What can hang from each mark:
Q_933: Q_105 Q_209 Q_568 Q_588 Q_974
Q_539: Q_933
Q_219: Q_568
Q_568: Q_219 Q_933
Q_209: Q_933
Q_705: Q_933
Q_48: Q_933
Q_797: Q_568

Known rows, with every way that one mark hangs from another:
Q_48{Q_933{Q_105 Q_209 Q_974}}: [-0.05 -1.98 -0.69  3.31 -3.72 -2.53  0.19 -0.75  0.44 -3.01  1.36 -0.11
  1.33 -1.44  0.99 -2.66 -0.45 -1.87 -0.64  0.37]
Q_539{Q_933{Q_568 Q_588}}: [-1.01 -0.39 -1.61  0.20 -3.56  5.02  1.57  0.23  0.38 -0.24 -1.25 -0.52
 -0.40 -3.90 -3.57  1.01 -0.58  0.95 -0.10  0.29]
Q_219{Q_568{Q_933}}: [-0.23  0.49 -0.20 -1.42 -0.75  0.42 -0.49  0.38 -1.85  0.36 -0.66 -2.11
 -1.18 -1.53  2.72 -0.07  0.36 -1.03  0.42 -0.65]
Q_797{Q_568}: [-1.71 -0.82 -0.25 -1.00  1.50  0.70  0.96 -0.12 -1.11  4.45  0.87 -0.50
  0.07 -2.36  1.82  0.07 -0.06 -1.13  0.74 -0.05]
Q_568{Q_219 Q_933{Q_209 Q_974}}: [ 3.34 -1.03 -0.47  3.15 -5.31 -2.30 -3.77  0.56  0.61 -2.10 -1.83 -2.96
 -2.81  3.88 -1.32 -1.23 -0.17 -1.52 -1.00  1.00]
Q_48{Q_933{Q_974}}: [ 1.13 -1.01 -0.28  1.37 -2.87 -3.79  0.46 -0.57  0.50 -2.74  0.73  0.03
  0.25 -2.76  1.37 -2.01  0.61 -1.84 -0.50 -0.10]
Q_568{Q_219 Q_933{Q_105 Q_209 Q_588}}: [ 0.69 -0.44 -1.04  2.22 -7.35  0.89 -3.90  0.37  0.47 -0.97 -1.52 -3.28
 -1.92  3.15 -3.40 -0.36 -0.88 -0.64 -0.73  1.09]
Q_48{Q_933{Q_105}}: [ 0.01  0.07 -0.87 -0.30 -3.14 -1.91  0.75 -1.22  0.78 -1.72  2.47 -0.37
  1.28 -3.51  0.54 -2.12  0.37 -0.61 -0.12 -0.08]
Q_209{Q_933{Q_105}}: [-0.67 -1.06  0.57  0.61  0.04  1.32 -0.85 -0.65  0.96  1.52  2.51  0.58
  1.02 -0.08  1.82 -1.97 -0.33 -1.63 -0.78 -0.56]
Q_797{Q_568{Q_219 Q_933{Q_209 Q_974}}}: [ 0.63 -1.54 -0.61  1.23 -2.09 -0.82 -1.71  0.29 -0.68  3.01 -0.36 -2.52
 -1.83  0.32  1.02 -0.80 -0.22 -2.18  0.06  0.63]
Q_933{Q_568}: [-1.20  0.49 -0.76  0.17 -1.54  1.66  1.75 -0.09 -0.16  1.04  0.67 -0.62
 -0.01 -1.52 -0.89 -1.35 -1.24  0.44 -1.26  0.01]
Q_219{Q_568{Q_933{Q_105 Q_209 Q_588}}}: [-2.11 -0.55 -0.54  0.52 -2.44  2.22 -0.86  0.59 -2.20  0.42 -1.32 -2.19
 -0.52 -0.59  1.65  0.15 -0.69 -1.52  0.22 -0.29]
Q_219{Q_568}: [-1.27  0.08 -0.44 -0.84  1.59  0.77  0.20  0.42 -2.09  2.04 -0.44 -0.80
  0.18 -1.24  3.30  0.34 -0.67 -1.27  0.61 -0.80]
Q_219{Q_568{Q_933{Q_209 Q_588}}}: [-1.48 -0.60 -0.19  0.66 -2.29  1.69 -0.85  0.73 -2.10  0.54 -2.61 -1.81
 -1.35 -0.85  1.76  0.69 -0.15 -1.74  0.15 -0.33]
Q_797{Q_568{Q_219 Q_933{Q_105 Q_209}}}: [-0.12 -0.79 -1.03  0.09 -2.36  0.35 -1.51 -0.18 -0.44  3.67  0.85 -2.82
 -1.06 -0.13  0.24 -0.84 -0.40 -1.32  0.35  0.62]
Q_705{Q_933{Q_209 Q_568 Q_588 Q_974}}: [ 0.17 -1.52 -0.75  2.37 -4.67  2.75  0.72  1.03  0.11 -3.56 -2.54 -1.32
 -1.46 -0.87 -1.59  0.14 -2.16 -0.87 -1.04  0.85]
Q_705{Q_933{Q_974}}: [ 2.61 -0.31 -0.29 -0.84 -1.22 -0.36  0.12  0.61  0.56 -4.70 -0.19 -1.26
 -1.19 -0.82  0.45 -0.07 -0.57 -0.42  0.26  0.39]
Q_933{Q_209 Q_568{Q_219} Q_588 Q_974}: [-2.11 -2.81 -1.09  6.62 -6.08  2.03 -1.09  1.24 -0.90  0.84 -3.31 -0.99
 -0.83  2.95 -2.30 -0.86 -3.60 -2.41 -2.35  1.07]
Q_209{Q_933{Q_105 Q_588 Q_974}}: [-2.19 -2.53  0.84  2.75 -1.95  1.54 -1.33  0.26  0.05  0.72  1.21  0.69
  0.84  0.91  1.77 -1.79 -1.36 -3.10 -1.22 -0.43]
Q_705{Q_933{Q_588 Q_974}}: [ 1.05 -0.85 -0.21 -0.04 -3.13  1.06 -0.20  1.05  0.12 -4.47 -1.70 -1.15
 -1.49 -0.87 -0.55  0.93 -0.99 -0.91  0.14  0.41]
Q_48{Q_933}: [ 1.07  0.00 -0.48 -0.13 -2.74 -2.65  0.72 -0.94  1.01 -1.57  0.61  0.12
  0.18 -3.92  0.55 -1.36  1.16 -0.93 -0.17 -0.13]

Rows:
[-2.22 -1.55  0.62  1.41 -1.84  2.66 -1.14 -0.19  0.56  1.95  1.03  0.71
  0.76 -0.10  0.79 -1.06 -0.79 -2.15 -0.88 -0.48]	Q_209{Q_933{Q_105 Q_588}}
[ 2.41  1.07 -1.10 -0.68 -5.00 -1.15 -3.25 -0.10  0.85 -1.21  1.30 -3.70
 -1.70  2.15 -1.80 -1.48 -0.15  0.23 -0.40  0.59]	Q_568{Q_219 Q_933{Q_105}}
[ 0.41 -0.39  0.11  0.37 -3.70 -1.01 -1.12  0.16 -0.23 -3.87  1.73 -2.45
 -0.74  1.04  0.23 -2.00  0.15 -0.22 -0.53  0.23]	Q_568{Q_933{Q_105 Q_974}}
[-3.54 -1.22 -1.68  3.20 -5.84  2.20 -0.68  0.87 -1.24  0.26  1.28 -2.17
  0.77  1.94 -1.76 -2.26 -4.31 -1.43 -1.87  0.49]	Q_933{Q_105 Q_568{Q_219} Q_588 Q_974}
[ 0.38 -0.96 -1.66  1.59 -2.09  4.15  1.58 -0.22  0.87 -0.41 -1.14 -0.32
 -0.25 -2.81 -2.92  0.16 -0.39  0.99 -0.24  0.60]	Q_539{Q_933{Q_209 Q_568}}
[-1.35 -1.87  0.19  3.18 -6.07  0.89 -1.76  0.70 -0.56 -3.59 -1.08 -1.99
 -0.93  1.98 -1.36 -0.88 -0.61 -1.27 -0.88  0.73]	Q_568{Q_933{Q_105 Q_209 Q_588 Q_974}}
[-0.73 -0.36 -1.19 -0.14 -4.56  2.88  1.02  0.74 -0.20 -4.01  0.67 -2.08
 -0.36 -1.54 -1.25 -0.83 -2.67 -0.24 -0.66  0.49]	Q_705{Q_933{Q_105 Q_568 Q_588 Q_974}}
[-1.07 -1.07  0.00  1.83 -3.23  2.66 -1.03  0.07  0.88  3.74 -0.55  0.11
 -0.78 -0.33 -0.30 -1.30 -1.28 -2.35 -1.98 -0.31]	Q_209{Q_933{Q_568{Q_219} Q_588}}
[-3.06 -1.18  0.09  1.49 -2.84  3.80  0.07 -0.24  0.50  2.60  1.52  0.29
  0.76 -1.19  0.14 -2.01 -1.65 -1.85 -1.77 -0.47]	Q_209{Q_933{Q_105 Q_568 Q_588}}
[-3.90 -3.49 -0.22  5.86 -4.09  2.16 -1.20  0.97 -1.38 -1.67 -1.05 -0.14
  1.32  3.40 -0.86 -0.57 -2.94 -2.27 -0.83  0.89]	Q_933{Q_105 Q_209 Q_588 Q_974}
[-0.39 -0.29 -0.27  0.10 -1.00  0.85 -0.69  0.46 -1.83  0.36 -1.56 -1.91
 -1.15 -0.77  2.42  0.06  0.16 -1.31  0.25 -0.37]	Q_219{Q_568{Q_933{Q_209}}}
[-1.98 -2.28  0.72  3.22 -2.71  2.00 -0.16  0.39  0.11  1.70 -0.33  0.71
 -0.32 -0.52  1.10 -1.86 -1.39 -3.07 -2.17 -0.47]	Q_209{Q_933{Q_568 Q_588 Q_974}}
[ 1.88  0.52 -0.65  0.26 -6.49 -0.41 -3.55  0.59  0.59 -0.63 -2.19 -3.12
 -2.98  1.86 -2.79  0.20  0.17 -0.61 -0.61  0.63]	Q_568{Q_219 Q_933{Q_588}}
[-1.42 -1.33 -0.06  1.48 -2.47  1.05 -1.06  1.04 -2.40 -0.14 -2.57 -1.82
 -1.25 -0.05  2.41  0.22 -0.54 -2.42 -0.02 -0.31]	Q_219{Q_568{Q_933{Q_209 Q_588 Q_974}}}
[ 0.70 -0.12 -0.75 -1.37 -1.77 -0.50 -1.33 -0.03 -0.37  3.94  0.47 -2.70
 -1.86 -1.09  0.57 -0.35  0.34 -1.09  0.41  0.30]	Q_797{Q_568{Q_219 Q_933}}
[-3.50 -3.09 -0.36  6.37 -5.14  2.95  0.56  1.18 -1.32 -0.20 -3.10 -0.09
 -0.25  1.50 -1.44 -0.76 -3.10 -2.11 -2.23  0.78]	Q_933{Q_209 Q_568 Q_588 Q_974}
[-1.06 -0.25 -0.53 -0.07 -1.22  1.27 -0.75  0.22 -1.93  0.23 -0.23 -2.24
 -0.40 -0.57  2.33 -0.51 -0.41 -1.11  0.33 -0.34]	Q_219{Q_568{Q_933{Q_105 Q_209}}}
[ 2.36  0.08 -0.87  0.80 -5.23 -2.22 -3.51  0.28  0.42 -2.54  1.40 -3.75
 -1.65  3.21 -0.93 -2.20 -0.71 -0.70 -0.68  0.62]	Q_568{Q_219 Q_933{Q_105 Q_974}}
[ 0.31 -0.67 -1.17  2.58 -2.67 -0.78 -0.27  0.58 -0.41  0.28  0.76 -1.64
 -0.59  1.57 -0.30 -2.45 -2.52 -1.09 -1.81  0.35]	Q_933{Q_568{Q_219} Q_974}
[ 1.01 -1.88 -0.24  2.14 -3.56  1.65 -0.46  1.09  0.19 -4.28 -3.02 -0.86
 -1.43  0.25 -1.00  1.06 -1.26 -1.26 -0.09  0.87]	Q_705{Q_933{Q_209 Q_588 Q_974}}
[-1.47 -1.38 -0.65  1.85 -5.14 -1.73  0.19 -0.29 -0.06 -2.91  1.14 -0.28
  1.13 -2.48  0.36 -1.89 -0.60 -2.06 -0.58  0.01]	Q_48{Q_933{Q_105 Q_588 Q_974}}
[-3.34 -1.62 -0.35  3.28 -4.45  2.05  0.98  1.11 -1.41 -0.31 -1.19 -0.52
 -0.27 -0.08 -0.90 -0.99 -2.67 -1.55 -1.90  0.20]	Q_933{Q_568 Q_588 Q_974}
[-3.62 -1.66 -0.70  4.30 -4.95  4.42  0.87  0.62 -0.70  1.58 -3.31  0.00
 -0.34 -0.02 -2.95  0.16 -2.29 -0.80 -1.80  0.71]	Q_933{Q_209 Q_568 Q_588}
[-2.77 -2.29 -1.06  5.02 -2.83  1.79  1.02  0.17 -0.99 -1.02  1.74 -0.96
  1.66  1.90 -0.16 -3.32 -3.54 -1.01 -1.93  0.77]	Q_933{Q_105 Q_209 Q_568 Q_974}
[-3.58  0.24 -1.94  1.29 -5.63  3.74 -0.33  0.29 -0.53  2.03  1.09 -2.04
  0.62  0.55 -3.18 -1.19 -3.51 -0.12 -1.44  0.50]	Q_933{Q_105 Q_568{Q_219} Q_588}
